Known rows, with every way that one mark hangs from another:
[q830 q69]: [ 15 -12 -28 -17 -33 -18  46 -13 -17 -14   6  -2  29  29 -15 -53  50  44
  26  -2  10  13  26  11 -17   5 -15  22 -17  30   0  10 -25 -13   7 -20
 -21  13  37  -3   6 -31  -9  62  -1 -15  35 -25  15  -9 -11  -6 -16 -40
 -29  -4]
[q248 [q969 [q830 [q69 q14 q547]]]]: [ -9  25   7  22   0  -9  10  28 -17 -23  15   1  18   0   5 -53  12  -9
   4 -18   6   7 -14  26 -22 -35  -3  -9 -15   9  -2 -10  -5   1  17 -24
  -5  40  11   3  12 -13 -32 -11 -19  11 -14  -2 -15   5 -31 -22  -7   7
 -17 -19]
[q14 [q69 q152 q547 q830 [q969 q248]]]: [ -5  -4   9   6  30   3 -37   3  15   3 -14   5  -4  -6 -10  65 -22 -14
 -21   4 -20  -6   9  -3  11  18   6   4   4  -4   9  -8  10  -2  -7  17
  -5 -19 -26   9  -1  21  18 -27  17  -1  10  16  10  18  29  10  30  23
  11  -1]
[q14 [q69 q152 q547 q830 q969] q248]: [-13   3  10   1  34  12 -47 -18  17  11 -31  24 -10  -8  -3  84 -40 -22
 -31   7 -28  -4   0 -19  29  21  13   8   7 -20  -8  15  23  18 -22  54
  21 -50 -22   2 -10   8  46  -6  10  -8  10  22  14  10  30   7   2  17
  35   9]
[q14 [q69 q152 q547 q830] [q248 q969]]: [-16  26   4   5  46  13 -39  -1   0   3 -20  29 -12 -19   9  45 -63 -34
 -26  -8 -41  -3  -3 -16  18   7   7  10   5 -31 -21  23  26  37  -8  50
  46 -29 -10   6 -13  -2  41 -12  12 -16  -9  17   9   4 -14  -7 -14  16
  21   0]
[q248 [q969 q830]]: [-10  25   3  19  -6 -17  30  27 -17 -26  27  12  -7 -25  14 -61   0  -8
  20 -10   8  11 -13  20 -25 -51  14  -9  10   2 -12   3   0  -1  39 -27
  25  23  18   0  22 -22 -34   9  -8  16 -15  -9 -21 -23 -53 -43 -10  -3
 -22  -6]
[q248 q969]: [-12  20 -17  -2 -24 -18  37  12 -33 -23  25   9 -10 -27   3 -65  15  -1
  30  -4   2  14  -5  18 -35 -39   5   3  26   1 -17  19 -11  20  39 -15
  23  19  27   0  21 -15 -40  27   8   6 -14   1 -11 -23 -47 -31 -27 -18
 -27   1]
[q69 [q14 q248] [q152 q983] q547 q830]: [  18  -11   16  -10   39   34  -38  -19   -4   10  -47  -31   -6   31
   10   62  -37  -33   -7   -6   -7  -38   -7  -27   23   35    8  -34
   16  -51   38  -13   36   -5  -27   18   -9   31  -53  -14  -33   31
   58 -101   18  -13  -24   17   -6   32   42   40   13   55   30   -5]
[q14 [q69 q830] q248]: [ -2  16  -6 -33  19  11  -2 -20  21   6 -15  37  -8 -28  -2  16 -31  15
   0  16 -31  11   5 -22  17   7   5  30  -6  -7 -13  39  27   0 -11  49
  47 -55  -1   2 -24 -39  35  70  21  -5  20 -13  27 -25 -18 -14 -30 -25
   7  11]
[q14 [q248 q969]]: [-22   8 -10 -13 -10  -3  31 -16 -10  -4   9  21 -18 -33  15 -38  -6  -1
  13  -4  -4  22 -13 -14  -5 -26   9   6   9 -14 -32  36  13  22  12  15
  48 -21  28  -3   3 -25  -7  56  -4   1 -10   1 -10 -38 -47 -33 -38 -37
  -6  12]
[q983 q152 q767]: [ 54 -20 -71  30 -35 -16  93 -12 -21   8  57 -11 -53 -30  19 -81 -21 -20
  20  28  24   5  35 -53  10  24 -22 -10  11   7 -38  14 -23   7  42  -5
  18 -19  24  -7  -4   2  32  21  -6  28 -13 -30  -9 -94 -26   2 -58 -46
 -11   8]
[q248 [q969 [q830 q69]]]: [-10  22   4  24  -4 -21  25  27 -21 -26  21  10  13 -10   8 -61  13  -3
  11 -17   3  13  -6  26 -19 -46  -2  -1  -5  12 -11   2 -10   0  32 -27
  12  31  29  -1  20 -23 -36  12 -15  10  -3 -11 -12 -14 -45 -34 -13  -5
 -25 -15]
[q830 [q69 q14 [q152 q983] q547 q969]]: [ 16 -19  -8  12 -14   8 -23 -10 -18  -2 -18 -39  23  57 -22  22  35  14
  -5 -16  11 -16  19  14   0  23 -25 -10  -7  13  16 -23 -23   5 -21 -15
 -58  31  -1  -6   0  31   4 -32  -8 -17   6  16   9  35  51  44  16  29
   6 -17]
[q14 [q69 q152] [q248 q969]]: [-17  16  -5  -1  12   7  -7   0   0   3   7  22 -21 -30   8   1 -42  -6
 -15  -6 -36   7   9 -11  10  -5  -7  24  -4 -10 -54  30  14  52   7  27
  65 -47  22   7   3  -8  24  53   3 -15  -8   0  10 -30 -38 -14 -24 -15
   9   5]
[q547 [q69 q14 [q152 q983] q830 q969]]: [ 27   9  19  -4 -22   0 -31   5  14  31 -29 -10   3   5  -1  48  -5   8
  17  20   8 -30   1  18  15  -7 -15   0  40 -15   5   4 -13  -5 -13 -10
  -7  15 -30  -6  -6  25 -22 -43  19 -11 -32  -3  28  44  44  45  10  52
  -2  11]
[q983 q767]: [ 31  -7 -46   2 -37 -15  72  -4 -21  -8  36  13 -18 -17  -4 -81   3   8
  32  25  29  11  18 -30  -5  14  -4  -3  17   3 -17  27 -30 -22  24   0
  11  -2  25   0   2 -16   9  23   9  22 -12 -22   8 -65 -30   0 -48 -40
 -20  11]
[q14 [q69 q547]]: [ 22  14 -33 -29 -10   5  -1 -11  -4   8  11  21 -11  -9 -16 -12  -4  33
   4  11 -15   2  25  -2 -33  23  11  18 -15  16   8   3  -1  -5  -2  12
   1 -18   9  21 -16 -22  17  43  20 -14  14  -3  15 -13  -6   3   3  -9
  -2   3]
[q969 q248]: [ -6 -28 -10 -27  -7  -6  49 -11  14  -1  28  -3 -22 -26  10 -42  18  21
  17   2   6  23  -1 -26 -16  -4   1   7 -20   8   6   0   3 -32  11 -28
   6  -7  18  -3  -2 -15 -21  49  -1   4   5 -13 -12 -34 -33 -21  14 -52
 -24  12]
[q969 q248 q830]: [-10 -21  19   3  19  -5  40  13  29  -6  34   0 -17 -30  26 -41   5  12
   0  -6  15  14 -11 -26  -1 -20  14 -10 -43  12  12 -24  18 -59  10 -44
   8   4   5  -3  -1 -25 -14  21 -23  21   5 -27 -27 -36 -39 -34  42 -34
 -16  -1]
[q248 [q969 [q830 [q69 [q152 q983] q547]]]]: [ -1  14  -1  39   9 -14  13  23 -20 -27  11   3   4  -1  11 -39   2  -6
   1 -28   1   3   3  15 -18 -38  -2 -14  -2   1  -5 -10  -5  -2  27 -28
   8  40  16  -3  16  -6 -14 -16  -9  -3 -16   2 -11  -8 -31 -20   8  15
 -20 -19]
[q830 [q69 q14 q152 q547]]: [ 17 -20 -13 -10 -19   2  -3  -6 -25   0  -5 -36  33  61 -13 -17  34  15
  -1 -11  13 -17  18  15  -8  40 -20  -3 -19  17  12 -22 -19   9  -9 -19
 -48  34   7   3  -2  10  14 -28 -11 -21  15  -9   1  31  21  26   1   1
   1 -13]
[q69 q152 [q969 q248]]: [-21 -42  13  17 -14  -8   8   2   3  -2  11 -27 -24  -2   4  19  19 -13
  -3  -3  13   4   0  -2  14  -7   5 -10  23  -4 -15 -11 -11  13  22 -27
   1 -10  10 -13  32  33 -19 -11  -4  11   2   8 -20 -11  15 -10  32  -9
   1  12]
[q248 [q969 [q830 [q69 [q152 q983]]]]]: [ -2  16   1  37  -1 -18  23  28 -21 -34  15   1   5  -7  11 -52   1  -1
   8 -24  -4   3   5  20 -16 -46  -6  -5   3   5 -12   1  -9  -3  31 -36
  16  39  22  -8  21 -13 -23  -2 -11   2 -13  -7 -10 -16 -39 -26   2   6
 -26 -15]

Rows:
[-19 -36  25  45  27  -3 -23   9  15   3   7 -22 -23  13  15  51  -3 -32
 -29 -16  23  -6 -11  -8  11   1  21 -37   4  -9  18 -47   6 -10   0 -24
 -28   9 -16  -2  24  43   2 -78 -25  11 -10  23 -38  14  33   2  70  24
  24  -2]	[q69 q152 q547 [q969 q248 q830]]
[ 18  -5 -18 -24 -22   6   6 -11 -18   0  -3 -22  35  47 -22 -33  47  32
   7  -5  17  -4  10  14 -23  33 -18   5 -29  27  24 -18 -19  -7 -22 -11
 -53  30  10   8 -12  -3  -2   6  -9 -14  20  -9   6  24  14  25 -12  -8
  -7 -10]	[q830 [q69 q14 q547]]
[-15  37   5 -17  30   6  -7  -3  11  -5 -11  42   0 -47   2   7 -43  -8
  -9   4 -47  13  -8  -9  15 -16  -2  27  -2 -13 -23  45  22  21  -4  48
  59 -44   5   4 -15 -30  11  56  18  -2   4   4  22 -19 -33 -23 -40 -11
   1   3]	[q14 [q69 q830] [q248 q969]]
[-10 -25  19  11  21 -13  37  13  29  -9  24  -1  13  -7  19 -41  20  24
 -10 -19   9  16  -1 -14   1 -14 -10   4 -64  26  15 -27   7 -55  -1 -43
 -16  10  15  -3  -2 -27 -17  32 -31  11  20 -31 -10 -19 -33 -27  38 -36
 -22 -13]	[q969 q248 [q830 q69]]
[-17  32   1  -4  22   7  -8   6  15  -1  15  42 -14 -47   7 -14 -39   8
 -14  -1 -32  18  -5 -10   5 -19   3  21 -23   2 -39  28  20  19  -2  28
  61 -43  16   8  -9 -36  14  73  -5  -3  -5  -4   8 -39 -50 -26 -23 -15
   4   2]	[q14 q69 [q248 [q969 q830]]]
[  0  10  32 -21 -11   9 -25   6   6  -3 -25 -18  21   7 -23  23  32 -16
  21  27  13 -10 -32  31  15 -11   5 -12  38   2  36   4   1 -15  -6   9
 -31  15 -37 -11   3  10 -32 -38  16  37   8   7   0  33  50   7 -15  31
   8   6]	[q69 q14 q830 q969]
[  8   5   2   7  13   1 -38   3   5   4 -18   8   1   4 -16  55 -17 -11
 -10  13 -17 -14  12  11   2  19  11   7  21  -2  14   1   1   6   2  24
  -4 -12 -23   7   1  13  24 -31  22  -3  11  13  14  19  39  11  13  31
  12   0]	[q14 [q69 q152 q547 q830 q969]]
[ -3 -29  -7  24 -16  -7 -20  -8 -16   1  -3 -20 -19  29  -5  40  14 -19
  -3  -1  25 -13   5   9 -10  13  26 -25  41 -13  12 -20 -12  19   9  -6
 -27   6  -6   0  27  39   9 -57  -2   0  -1  30 -25  15  46   8  30  21
  19   6]	[q69 q152 q547 q969]
[  1 -21  10 -29 -22  21   2  -8  -7  12   3 -41 -11  22  11 -14  -3   1
   6   7  10 -21  -4  -3  18  24   1  -8   5 -14 -19  -5  12  38   0  -6
  19   1  -2  -6  -1  12  23 -17  -1   4 -11 -18 -22  -5   1  13  -9 -11
  18   9]	[q69 [q14 q248] q152]
[-10   1   6 -23 -13  29 -41 -23   7  21 -11 -14  -4   8 -12  37  15 -13
  -9   9  22  -3 -29  -5   2  19  13 -28   5  -6  21 -13   7  10 -42  30
 -34 -10 -22   5 -12  24  -5 -24 -16  13  -9  36 -15  25  45  28  -4  17
  40  10]	[q69 [q14 q248] q547 q969]
[ -5 -29   5   6  -8   6 -21  -1  -6   3  -5 -43  27  50 -16  18  37   2
 -21 -16  14  -6   3  13  10  29 -29  -5 -23  19  14 -31 -23   9 -23 -16
 -64  19  -1  -1   5  36 -10 -33 -22 -11  11  13  -6  40  39  33  23   8
   8 -13]	[q830 [q69 q14 q152 q547 [q969 q248]]]
[  9  33  13 -35 -16   2 -10   1  14  33 -17  17  13 -17  11   2 -16   9
  18  20   4  -9 -22   8   6 -12 -10  16  13 -14  -5  18   1   1 -19  11
  17  -2 -16   2 -22  -7 -29   3   9 -12 -26 -13  23  33  -7  18 -24  15
  -5  17]	[q547 [q69 [q14 [q248 q969]] q830]]
[  4   3 -13 -20 -10   9  -2 -12 -15  -4  -7 -12  30  37 -10 -24  28  14
  -3 -12   3   5  -5   7  -9  21 -24   2 -33  14   6  -7 -13   8 -28   8
 -36  19  10   4 -16  -4  -1  11 -18 -17  10   4   4  22  -1  21 -25 -14
   3 -13]	[q830 [q69 [q14 [q248 q969]] q547]]
[ 13  18   3 -14 -29 -19   0   0  17  27 -18  28   9 -15  -5  21  10  18
  28  29  15   0  -5  20  -2 -24   3  16  40  -3   6  22 -15 -20  -4   5
   3  -8  -8   0   0  -6 -39  10  17  -4  -5  -4  31  27  19   9  -9  11
 -14  22]	[q547 [q69 q830 q969]]
[  7   0   1  18   5   1 -35   7   6   3   4   4 -11   4 -12  35 -14   4
 -18   4  -5  -8  15  10  -7  13  14   1   0  14  -1 -19   0   5  -1   4
  -1 -15 -10  17  11  12  21 -17   2  -2   7   6   2   1  26   8  33  25
  18  -5]	[q14 [q69 q152 q547 [q969 q830]]]
[ 20  -2 -22 -13  -4   7 -13  -2  -8   8  11   3 -15   8  -7   3 -15  21
  -1   5 -16 -11  31  -2 -22  32  11  15  -2   7  -7  -6  -2  11   6   1
  11 -14   2  17  -3  -3  33  11  18 -19  10  -5   6  -6   3   7  14  -3
   4   0]	[q14 [q69 q152 q547]]
[ -2 -32  15  29  40  -6  21  11  23 -10  13 -12   1   8  25  -7   0  10
 -24 -32   6   3   8 -28   5   0 -10 -11 -60  15  23 -43   9 -51  -4 -47
 -23  24   2  -5  -6  -3   9 -10 -32  -6   4 -17 -17  -9 -16  -3  62 -10
 -13 -22]	[q969 q248 [q830 [q69 [q152 q983] q547]]]
[-14   4  15   0  23   7 -30 -11  21   6 -23  21  -7 -16  -3  62 -34 -11
 -19  12 -31  -1   3 -11  37   5   6  19  13 -16 -23  27  20  20  -9  44
  40 -58  -9  -4  -4  -5  35  29  14   2  14   4  20  -7  16  -6 -13   3
  23  13]	[q14 [q69 q152 q830 q969] q248]
[ -7  26  18 -28  27  24 -30  -8  -2   8 -29  -5  13   5   4  22 -22 -41
  -4   3  -2 -11 -40  -4   5  12  13 -24   5 -36  39  -2  33   2 -27  37
 -15  21 -44   0 -28   4  10 -65   7   7 -14  19 -13  36  11  12 -23  29
  22  -1]	[q69 [q14 [q248 q969]] q547 q830]
[  6 -19  -3   4 -23   2 -23  -2 -19   2  -9 -39  35  60 -20  13  42   6
  -9 -10  19 -13  10  27   1  29 -21  -8  -7  18  12 -26 -27  16 -17 -12
 -62  23   1  -1  11  27  -4 -34 -14  -8  14   7  -3  42  47  33   7  18
  11 -12]	[q830 [q69 q14 q152 q547 q969]]
[  3   7  10 -14 -13 -15  -1  -1  28  29 -12  26   5 -24   3  32   4  14
  16  23  10   5 -10   5   6 -22  -4  17  18   0   6  13 -12 -27  -8   3
   1 -11  -9   0  -3   1 -47   9   8  -6  -7  -1  26  25  13  10   6   0
 -17  19]	[q547 [q69 q830 [q969 q248]]]
[-20 -10  26  -1  10 -11   9  -1  21 -10 -15   4   3 -23  -7  33  21 -21
  11  11   6  14 -22   1  15 -25  11  -4  25  -8  27  10   4 -39   6   3
 -10  -4 -19 -18   8   4 -32  -6  15  28  16  12   0   7  22 -21   5  -6
  -9  12]	[q69 q830 [q969 q248]]
